Each row was made from one walk, in order. Every step used is in the known rows, and no mark comes twice. Write each row's walk.
In the rows, zero is written as 128.
Known rows
mimu > nozo > tiso: [108 108 132 115 122 159 103 150 142 194 127 114 129 127  90 145 128 102
 139  71 138 132 135 143 130 168 143 128 124  88  88 153  89 122 147 158
 169 141  96 142 134 139 126 128 123 122]
vedib > neda: [110 122 144 127 116 128  97 161 170 183 145 124 124 118 142 122 116 126
 125  93 141 159 144 167 110 143 136 107 137 137 120 140 142 106 181 167
 156 114 118 142 137 119 139 131 155  90]
mimu > nozo > tiso > dolipog: [121 103 107 124 130 164 105 135 129 189 113 144 118 135  96 156 133 132
 112  66 143 101 149 106 123 165 145 144 134  72  92 126 105 149 146 149
 154 134 119 137 123 123 144 119 112 161]
kanuz > dolipog > tukof > ragur: [134 112 128 107 188 106  86 119 142 143 148 124 178 141 103 132 199 160
 126  73 115 118  99 100 112 172 146 140 202 144 159 146 179  75 147 117
 156  65 152 143 137 140 173 120 148 159]
tiso > dolipog > ziner: [138  93  82 142 169 150  90 109 137 155 128 158 109 151 128 145 142 163
  62  85 156  92 158  94 107 148 118 125 176 120 125  77 153 118 163 153
 161  87 179 161 125 111 159 118 140 178]
mimu > nozo > vedib: [123 103 111 109  89 166  95 169 132 217 136 112 119 131 135 122 127 125
 123  82 143 147 148 184 128 153 146  78  89 128  68 146 120 118 143 188
 153 159  88 126 153 141 127 170 137  99]
ziner > dolipog > kanuz > nozo: [157  89  89 167 167 142  89 124 103 149 141 128 108 138 110 137 137 158
  48  97 159  74 177 100 140 138 129 108 134 119 113  65 140 167 130 151
 137 129 187 184  87 140 132 139 145 164]
kanuz > dolipog: [126 101 119 124 158 130  74 127 167 173 155 133 135 132 121 143 151 144
 100  94 134 122 128 139 139 167 118 132 140 125 120 114 149 107 162 159
 165  97 168 156 121 108 156 119 145 143]
kanuz > nozo > tiso: [121 118 128 129 123 147  98 141 118 179 131 103 129 141 105 141 135 126
 124  84 136 127 136 126 144 162 135 131 120  85 114 152 104 130 160 150
 152 141 126 159 114 126 135 130 136 142]
vogum > tukof: [122 102 117  99 171 134  96 113 143 177 160 119 137 156 131 109 141 134
 129  88 129 135 117 139 104 135 136 121 165 136 119 142 161  68 145 127
 163  84 140 167 161 137 152 112 166 144]
tiso > dolipog > kanuz > nozo > mimu: [155  76  74 155 120 157 142 107 101 141  97 126  95 156 108 162 136 153
  66  79 180  97 163  69 142 152 144  88 131  86  88  92 141 197 117 141
 101 160 139 173  86 113 131 122 139 159]
ziner > dolipog > kanuz > nozo > savip > zitas > fazu: [104  75 106 195 149 128  69 107  44 115 175 151 119 112 171 136 131 141
  17 141 120  88 130 120 160  72 169 103  91 111 117  86 102 170 126 155
 108 123 237 182  52 155 252 158 146 155]
mimu > nozo: [113  95 114 113 123 149  95 153 145 200 153 107 139 137 108 121 130 108
 133  85 142 138 140 159 117 160 145 107 125 117 101 138 115 100 140 166
 167 130 115 141 138 137 134 154 144 115]
tukof > dolipog > kanuz: [131 104 100 139 185 137 120 134 164 158 126 140  80 132 111 137 140  97
  67  94 165 108 163 116 129 123 124 102 182 133 137  96 153 126 124 144
 164  95 153 154 125 149  94 137 173 139]
bifu > nozo > mimu: [118 102 138 120 104 151 144 136 166 168 114  88 145 138 136 139 125 121
 118  78 180 178 104 153 167 202 121  89 142 102  84 145 120 124 138 146
 137 154  93 134 132 108 130 114 134 133]
vipef > ragur > tukof > dolipog > kanuz > nozo > mimu: [172 115 108 107 163 132 163 140  90 165 118 109 101 136  69 135 115  93
 149  89 160 121 143  79 124 128 156  72 166 117 165 132 164 163  90  92
 120 142 109 143 135 127  94 176 142 139]
bifu > nozo > fazu > zitas: [ 83  98 144 124 105 139 103 153 133 180 181  91 165 122 187 111 117 131
  97 132 137 171  88 171 165 145 138 109 124 113 123 150 120  85 148 171
 140 127 167 124 100 134 218 133 149 141]
mimu > nozo > kanuz > dolipog > ziner: [156 104  78 135 134 178  96 119 119 165 104 152 118 131  84 183 145 164
  80  79 146  94 140 118 157 168 125 104 138 100  85  80 127 162 151 165
 156 132 127 167 124 130 145 118 114 132]
tiso > dolipog > tukof: [109  95 110 124 169 130 119 116 152 151 129 140 146 158 131 115 159 146
 108  87 126 108 131  76 104 166 144 128 186 123 140 142 162  90 162 142
 154  83 150 131 124 134 153 126 168 152]
zitas > fazu > nozo > bifu: [ 88 112 131 112 108 123 116 146 130 157 162 105 111 139 179 119 102  75
  86 114 135 185 114 178 140 120 131 124  78 134  82 144  92 106 151 184
 132 134 116 175 129 123 189 153 117 134]
vogum > tukof > dolipog > kanuz > nozo > mimu: [162  89  74 124 173 140 149  93  96 141 109 115  91 163  82 145 148 132
  77  80 174 103 141  83 148 115 147  80 185 116 119  99 165 161 100  87
 112 144 129 183 133 155 108 126 158 164]
savip > zitas > fazu > nozo: [ 58  95 129 153 119 103 108 122 123 137 182 119 132 146 226 116 134  74
  88 141 128 189  94 156 140  97 139 124  86 135 121 127  87 106 152 171
 136 131 170 169 124 128 231 159 134 128]
ziner > dolipog > kanuz: [140  91 105 160 188 141  97 120 145 145 136 150 102 127 121 140 135 137
  54  93 158  89 167 110 125 140 125 112 155 136 108  63 147 142 136 159
 160  97 176 172 105 132 125 113 149 154]
vipef > ragur > tukof > vogum: [130 139 153  58 194 145 109 140 126 184 177 120 167 159 129  75  92  96
 236  80 118 152 116 151  70 138 139 124 148 134 175 188 197  67 132  91
 152  70 126 134 183 123 149 162 156 144]
ziner > dolipog > tukof > ragur > vipef: [138 118 141 114 218  86  89 141 126 147 155 124 176 135  96 125 202 149
 131  60 116 122 110  91  96 158 181 144 215 163 183 141 170  69 145 104
 177  52 144 131 153 139 171 151 144 169]
vogum > tukof > dolipog: [125 114 104 100 205 124 105 114 153 174 149 137 113 152 115 117 154 120
 108  87 137 124 126 128 119 118 137 128 205 142 150 124 171  75 135 102
 167  78 154 154 176 152 134 130 172 167]
savip > nozo: [111 118 123 119 135 113 108 134 146 152 140 118 114 144 162 122 135  98
 121 101 165 169 125 156 139 147 125 124 116 125  98 131 117 112 148 157
 149 127 127 158 147 113 140 138 138 126]
vipef > ragur: [122 112 142  98 151 120 111 165 156 193 168 114 139 126 120 114 131 101
 164  89 139 155 126 148  95 161 149 117 146 133 147 164 137  77 141 158
 176  82 136 125 137 103 129 154 143 118]
tiso > nozo > kanuz > dolipog > ziner: [140 115  84 143 127 158  89 113 104 136 112 140 105 168 110 177 167 162
  53  81 162  88 147  94 177 166 115 115 136  91  77  83 138 179 157 159
 150 133 145 177 110 117 144 110 119 163]
savip > nozo > mimu: [113 108 125 114 118 119 144 115 147 137 109 114 112 146 146 148 137  91
 128  87 178 191 114 148 159 166 133 103 116 113  75 132 110 140 138 154
 127 155  92 159 150 104 131 127 125 123]
ragur > tukof > dolipog > kanuz > nozo: [158 112  89 131 177 143 111 136  99 168 135 118  95 143  91 117 119 114
 101 106 148  90 165  91 127 106 128  96 163 125 162 104 166 141 116 104
 139 129 141 166 131 154 107 168 176 151]
savip > zitas: [ 76  98 129 134 157 117  95 135 149 166 165 123 141 132 164 116 143 109
 110 120 131 152 126 151 121 140 138 122 131 134 137 140 120  89 159 169
 161 107 169 149 130 125 187 145 164 120]
vipef > ragur > tukof > dolipog > kanuz > nozo: [172 123 103 112 181 125 125 159  91 183 149 114 105 131  81 111 115 102
 142 102 149  98 153  85 105 109 148  95 170 129 192 129 169 135  99  96
 142 114 139 143 130 137 102 186 159 144]
tukof > dolipog: [112 116 119 119 180 125 107 142 176 180 143 133 106 134 118 129 148  97
  96  91 145 134 146 145 132 140 128 119 178 134 149 123 144  91 146 140
 175  92 150 134 151 138 119 154 169 146]
neda > vedib: [110 105 132 142 121 137  93 151 171 171 149 129 132 136 128 122 116 125
 117  97 138 153 144 150 105 151 128 114 147 133 113 142 141  94 181 161
 178 115 130 134 131 107 135 134 159 100]
vogum > tukof > ragur > vipef: [149 121 130  83 191 100  83 140 119 183 175 104 157 148 108 119 181 142
 164  55 127 153  94 131  79 125 176 141 193 157 166 168 180  49 123  86
 175  53 121 156 187 124 174 136 147 160]
kanuz > dolipog > tukof: [117  95 126 114 173 119  93 118 160 148 143 129 163 146 114 125 172 151
 112  98 113 114 110  99 132 181 126 126 176 133 138 140 161  84 165 145
 163  87 157 144 117 133 153 115 159 131]
ragur > tukof > vogum: [114 127 137  79 189 159  95 118 133 171 163 122 159 171 139  83  97 111
 194  82 116 141 129 160  94 136 119 123 142 132 146 164 191  73 146  97
 152  83 125 155 182 141 157 141 174 151]
fazu > nozo: [103 112 120 115 132 113 112 133 148 165 145 105 122 144 163 128 127  90
 120  93 160 174 127 146 135 146 110 129 118 127 102 129 116  97 145 161
 156 126 122 158 148 110 141 137 141 136]
savip > zitas > fazu > nozo > mimu: [ 58  87 136 149 105 110 146 103 123 122 152 114 130 151 211 142 135  67
  92 129 139 208  81 148 161 116 149 103  82 122  98 131  79 134 140 168
 116 161 139 169 126 116 220 147 123 126]
zitas > fazu > nozo: [ 90 101 130 140 109 124 110 129 137 152 169 112 123 151 193 123 127  76
  98 115 133 184 104 158 138 117 129 118  95 129 105 131 101 101 148 169
 153 120 139 165 132 125 182 147 134 134]
nozo > fazu: [109  97 129  94 122 142  92 146 145 187 182 113 127 134 146 111 124 114
 123 110 112 139 122 167 130 140 143 105 136 124 122 150 136  79 150 177
 165  92 153 134 117 138 167 130 163 123]
ziner > dolipog > tukof > ragur: [130 116 130 122 213 105  94 117 134 136 146 135 169 139 107 125 192 153
 110  68 123 108 122 100 105 161 156 135 213 156 163 121 171  77 147 114
 160  62 157 140 148 156 171 134 150 183]
vipef > ragur > tukof: [135 126 150  84 163 126 109 161 137 197 172 112 147 127 112  95 108  96
 199  96 120 154 119 136  83 146 146 115 142 140 168 176 160  71 136 128
 171  82 115 125 161 105 137 162 149 122]

Which walk is each row?
[123 110 110 120 107 171 125 150 138 195 112 120 124 133 106 152 128 108
 133  77 141 143 141 161 142 164 153  92 113  99  83 149 109 130 138 171
 159 141  81 141 143 143 126 147 146  99]	mimu > nozo > kanuz
[120 129 120 127 119 135 138 128 141 146 100 133  99 141 162 152 134 100
 123  90 165 173 123 156 164 151 131 112 104 110  82 140 109 143 147 166
 143 139  88 159 151 118 131 130 137 112]	savip > nozo > kanuz
[135 122 142 103 164 103  81 166 140 185 167 100 154 130 109 130 176 118
 158  62 135 163 114 145  93 147 169 136 171 148 166 164 154  64 133 124
 182  67 118 137 161 111 155 158 145 139]	tukof > ragur > vipef
[136  90 101 140 121 144  86 135  81 162 140 110 108 118 114 135 115 128
  88  94 150 112 148 123 144 117 146  91 115  96  95 140 129 138 116 149
 134 123 154 164  82 139 146 141 167 122]	dolipog > kanuz > nozo > savip
[ 90  76 113 176 111 134  83 124  58 133 176 125 121 121 177 123 124 116
  55 142 119 120 113 132 148  71 169  87  82 104 114 138  96 145 122 163
 113 128 201 177  58 153 237 164 164 114]	dolipog > kanuz > nozo > savip > zitas > fazu
[ 54 114 143 154 121 115 117 117 121 130 155 127 122 139 210 139 132  69
  94 129 123 183  86 138 152 105 136 146  88 107 111 139  61 128 160 164
 140 144 152 168 117 128 220 131 117 137]	savip > zitas > fazu > nozo > tiso
[108 131 139 122 135 124 116 128 145 145 112 125 103 136 145 147 137  91
 129  87 162 162 116 138 151 155 124 144 117  96  88 141  94 133 158 151
 152 139 107 158 141 115 131 112 118 135]	savip > nozo > tiso
[143 107  82 110 222 139  98  97 132 158 142 147 100 162 105 130 154 141
  75  88 149  99 131 105 112 109 123 122 229 147 153  86 176  82 145 100
 174  76 171 173 175 153 137 122 165 182]	vogum > tukof > dolipog > ziner
[138 105 108 151 129 159 110 137 109 159 112 107 102 137 100 149 129 123
  92  85 155 102 150  98 138 146 131 115 125  85  98 125 110 162 138 150
 142 147 129 176  86 139 110 115 141 132]	dolipog > kanuz > nozo > tiso
[156  78  91 164 149 147 124 105 100 132 111 122 107 141  96 164 138 150
  56  84 173  94 164  92 157 155 139  84 132 108  88  65 133 194 123 144
 113 159 153 183  92 127 122 128 131 159]	ziner > dolipog > kanuz > nozo > mimu
[ 69  99 136 126 148 117  77 129 120 164 165 136 140 105 163 123 127 111
 111 117 123 155 113 161 137 120 153 121 119 118 121 162 110  85 146 162
 152  96 171 137 120 126 214 149 168 120]	nozo > savip > zitas
[ 80 103 129 116 118 106 103 133 116 147 175 116 129 134 199 122 131  98
 103 139 135 182  98 165 154 110 150 122  97 125 116 133 108 101 152 182
 130 130 166 150 118 125 219 147 140 129]	savip > nozo > fazu > zitas
[141  87  94 146 129 149 104 143 110 164 140 101 109 146 114 126 129 130
  85  97 162 108 160 114 128 138 130  91 125 113 114 116 135 143 130 157
 141 136 149 179  93 137 121 140 163 123]	dolipog > kanuz > nozo
[ 95 112 120 153 119 138 120 108 125 140 129 146 103 149 185 156 131  99
  81  95 135 149 111 106 144 120 132 157 104  85  95 117  91 151 153 150
 136 128 142 160 116 113 190 112 103 180]	zitas > fazu > nozo > tiso > dolipog
[142  97  97 135 175 145  66 111 148 154 146 146 122 139 113 151 154 165
  67  96 145  96 135 117 134 161 104 127 163 130 124  75 154 114 169 158
 170  92 188 172 120 108 157 108 132 156]	kanuz > dolipog > ziner
[117 121 108 121 140 119 141 105 134 124  96 135 139 144 144 161 159 133
 114  90 135 151 101  91 171 168 118 125 140 112 101 136 133 129 153 151
 141 123 106 154 134 129 145 110 139 129]	fazu > nozo > kanuz > dolipog > tukof
[ 80  81 122 109 107 144  90 159 111 196 192 105 154 125 145 117 123 108
 114 123 110 152 114 170 133 124 170 103 106 114 117 143 104  90 141 188
 148 131 158 130 112 150 215 164 147 117]	mimu > nozo > fazu > zitas
[140 119 120  94 185 123  86 114 126 172 166 113 151 154 118 118 172 141
 144  64 134 141 107 140  84 129 154 134 194 153 144 153 182  57 127  97
 160  64 134 164 179 142 175 117 154 169]	vogum > tukof > ragur
[ 56 109 135 127 118 106 113 142 117 144 173 113 122 132 214 114 109  74
  75 141 129 191 102 172 143 102 141 129  69 140  99 141  75 111 156 189
 117 143 150 175 119 125 236 165 117 130]	savip > zitas > fazu > nozo > bifu
[141 116 137  97 193  85  79 144 136 152 157 115 183 137  92 132 209 157
 147  62 111 129  86  89 106 170 168 146 207 151 181 161 178  68 144 107
 172  55 137 133 141 122 172 139 142 146]	kanuz > dolipog > tukof > ragur > vipef
[149 126 121 115 167 105 108 143  78 155 119 111 163 153  82 146 198 167
 144  45 125 105 110  40 104 161 188 160 195  97 178 178 146 119 143  84
 143  98 120 133 123 129 172 144 127 187]	kanuz > nozo > tiso > dolipog > tukof > ragur > vipef
[130 141 147 131  60 155 108 181 162 204 116 107 121 111 187 120 102 159
 112  91 170 180 130 200 151 159 119  74 103 136  71 143 140 134 172 176
 127 172  79 114 143 121 137 136 129  88]	bifu > nozo > vedib > neda
[ 82 103 136 130 100 119  95 123 106 149 170 123 122 125 194 130 112  76
  99 108 124 186  95 169 155  95 143 118  83 111  88 151  94  96 134 161
 145 111 143 154 123 125 206 148 140 130]	zitas > fazu > nozo > savip
[100 105  93 176 135 133 109  85  98 103 132 163 110 144 202 179 150 131
  34 137 133 146  92 114 178 102 123 123  98 119 107  68 100 169 164 173
 128 136 186 194 110 120 240 124 106 148]	savip > zitas > fazu > nozo > kanuz > dolipog > ziner
[103 124 124  90 127 115 119 149 143 173 139 100 111 130 151 126 100  88
 108  93 163 178 135 163 136 149 116 134 100 130  80 141 103 102 146 175
 137 138  99 168 147 112 144 145 122 139]	fazu > nozo > bifu
[161  99  72 129 191 134 113 110  97 159 137 122  94 160  99 121 148 139
  73  94 158  82 149  90 126  97 135 100 190 127 144  97 170 132 109  96
 137 116 165 182 132 166 116 135 173 168]	vogum > tukof > dolipog > kanuz > nozo
[125  92 118 122 108 138 124 129 121 170 128  86 133 153 108 143 138 124
 122  83 153 152 135 136 153 172 145  88 119 100 102 143 121 135 140 151
 127 160 115 159 122 114 135 147 145 129]	kanuz > nozo > mimu
[118 122 110 104 181 157 125  95  90 134 108 135 162 191 122 113 147 160
 143  62 124  85 129  66 119 162 141 150 171  72 139 165 161 136 159  88
 112 116 149 150 125 159 164 123 150 194]	kanuz > nozo > tiso > dolipog > tukof > vogum
[147 101  85 145 166 136 113 141 122 162 130 119  88 142 101 133 141 113
  63  99 169  93 169 105 142 121 129  98 166 119 143  97 144 149 120 133
 143 128 161 165 109 155 101 159 170 145]	tukof > dolipog > kanuz > nozo
[141 114 107 126 196 143 117 132 143 162 130 138  88 134 103 119 116  97
 104 100 145 107 158 105 113 109 123 104 181 141 157 106 175 114 119 114
 161  96 133 153 148 150 102 141 180 142]	ragur > tukof > dolipog > kanuz
[146 120  82 139 142 143 112  97 125 133  99 152 102 140 140 190 142 148
  69  90 164 133 126 105 174 151  95 127 129 112  86  69 128 158 155 161
 145 130 136 185 134 103 148 106 111 154]	fazu > nozo > kanuz > dolipog > ziner
[ 97 119 124  96 114 131  95 167 123 176 152  86 118 160 119 113 125 104
  92  87 157 132 156 148 140 165 133 122 108 115  73 156 115 125 150 175
 136 143 105 157 118 123 140 149 131 146]	tiso > nozo > bifu
[155 133 116  91 212 129 111 143 127 178 153 143 113 131  86 118 121 103
 146  96 137 118 133 102  91 121 129 114 209 150 202 116 176  84 135 103
 177  72 148 130 173 123 122 169 143 156]	vipef > ragur > tukof > dolipog > ziner
[152 103 102 168 167 152  97 120  99 143 113 136 100 130  92 162 136 151
  57  85 156  69 166  84 149 143 128 128 134  91 104  77 116 190 140 142
 138 141 167 186  82 139 125 111 125 172]	ziner > dolipog > kanuz > nozo > tiso
[154  97  75 135 136 152 112 143  96 163 119 122  89 138 108 134 113 159
  46  91 169  76 185  96 126 142 135 114 117 103  92 103 135 176 133 162
 102 142 146 180  78 125 147 138 133 166]	tiso > dolipog > kanuz > nozo > bifu
[ 95 109 136  85 193 144 120 111 148 142 147 120 179 182 142  82 139 118
 171  77 118 136 117 132  99 159 132 120 180 129 144 178 179  60 160 113
 153  78 138 144 155 165 146 133 184 138]	dolipog > tukof > vogum
[143 102  87 122 209 136 121 106 142 153 135 145  87 150 111 125 146 119
  77  91 157  98 143 101 113  99 131 108 209 143 136  97 179 108 115 105
 161  80 153 173 149 163 109 112 176 157]	vogum > tukof > dolipog > kanuz
[132 113 100 140 133 149  99 126 111 174 118 129 119 146 111 154 141 155
  97  79 144  98 151  91 137 159 138 147 132  70 114 129 115 158 154 138
 135 137 150 152 105 114 155 124 129 182]	kanuz > nozo > tiso > dolipog
[140 125 110 124 162 124 112 119  87 144 111 122 159 159  92 143 189 170
 122  52 130  91 119  51 108 161 164 155 194  92 155 162 145 127 146  95
 128 105 133 142 118 149 174 127 134 197]	kanuz > nozo > tiso > dolipog > tukof > ragur
[114 121 113 114  97 130 113 145 137 181 128 110 101 140 191 136 122 106
 113  91 163 186 134 169 146 137 115 101  79 139  69 135 120 115 147 183
 142 154  94 142 163 113 132 154 132 120]	fazu > nozo > vedib
[128  86  78 126 172 129 108 111  66 154 175 121 109 149 134 119 141 140
  54 133 128  95 122  96 141  60 162 101 168 127 159 101 163 126 114 118
 114 116 206 175 101 180 195 143 177 171]	vogum > tukof > dolipog > kanuz > nozo > fazu > zitas
[125 118 146  92 180  91 104 158 136 162 153  99 176 144 101 113 193 122
 169  62 115 155  93 105  87 159 180 130 205 155 182 191 165  42 142 111
 182  58 107 126 156 140 156 154 161 127]	dolipog > tukof > ragur > vipef
[148  90  93 159 156 140  74 118  70 147 139 140 109 107 109 146 122 157
  52  92 151  76 164 109 155 118 141 106 124  99  99  88 130 163 118 142
 128 119 191 171  81 138 160 140 152 163]	ziner > dolipog > kanuz > nozo > savip
[ 76  90 136 118 131 129  91 143 135 175 190 116 147 126 170 119 127 112
 105 130 106 163 111 165 133 120 154 114 121 129 135 145 124  74 160 187
 152  98 179 136 107 136 216 143 166 126]	nozo > fazu > zitas
[ 86 116 143 139 112 134 117 125 132 146 142 119 114 144 177 145 126  70
 106  99 127 181  96 143 149 123 129 137  94 101  92 143  80 123 155 162
 153 134 119 164 124 127 173 121 115 142]	zitas > fazu > nozo > tiso
[ 99  98 122 117  98 135 126 129 127 152 131  87 124 176 117 142 149 100
 111  76 169 151 137 125 156 176 144  94 119  96  70 145 120 145 133 152
 137 156  96 149 127 114 125 134 135 139]	tiso > nozo > mimu
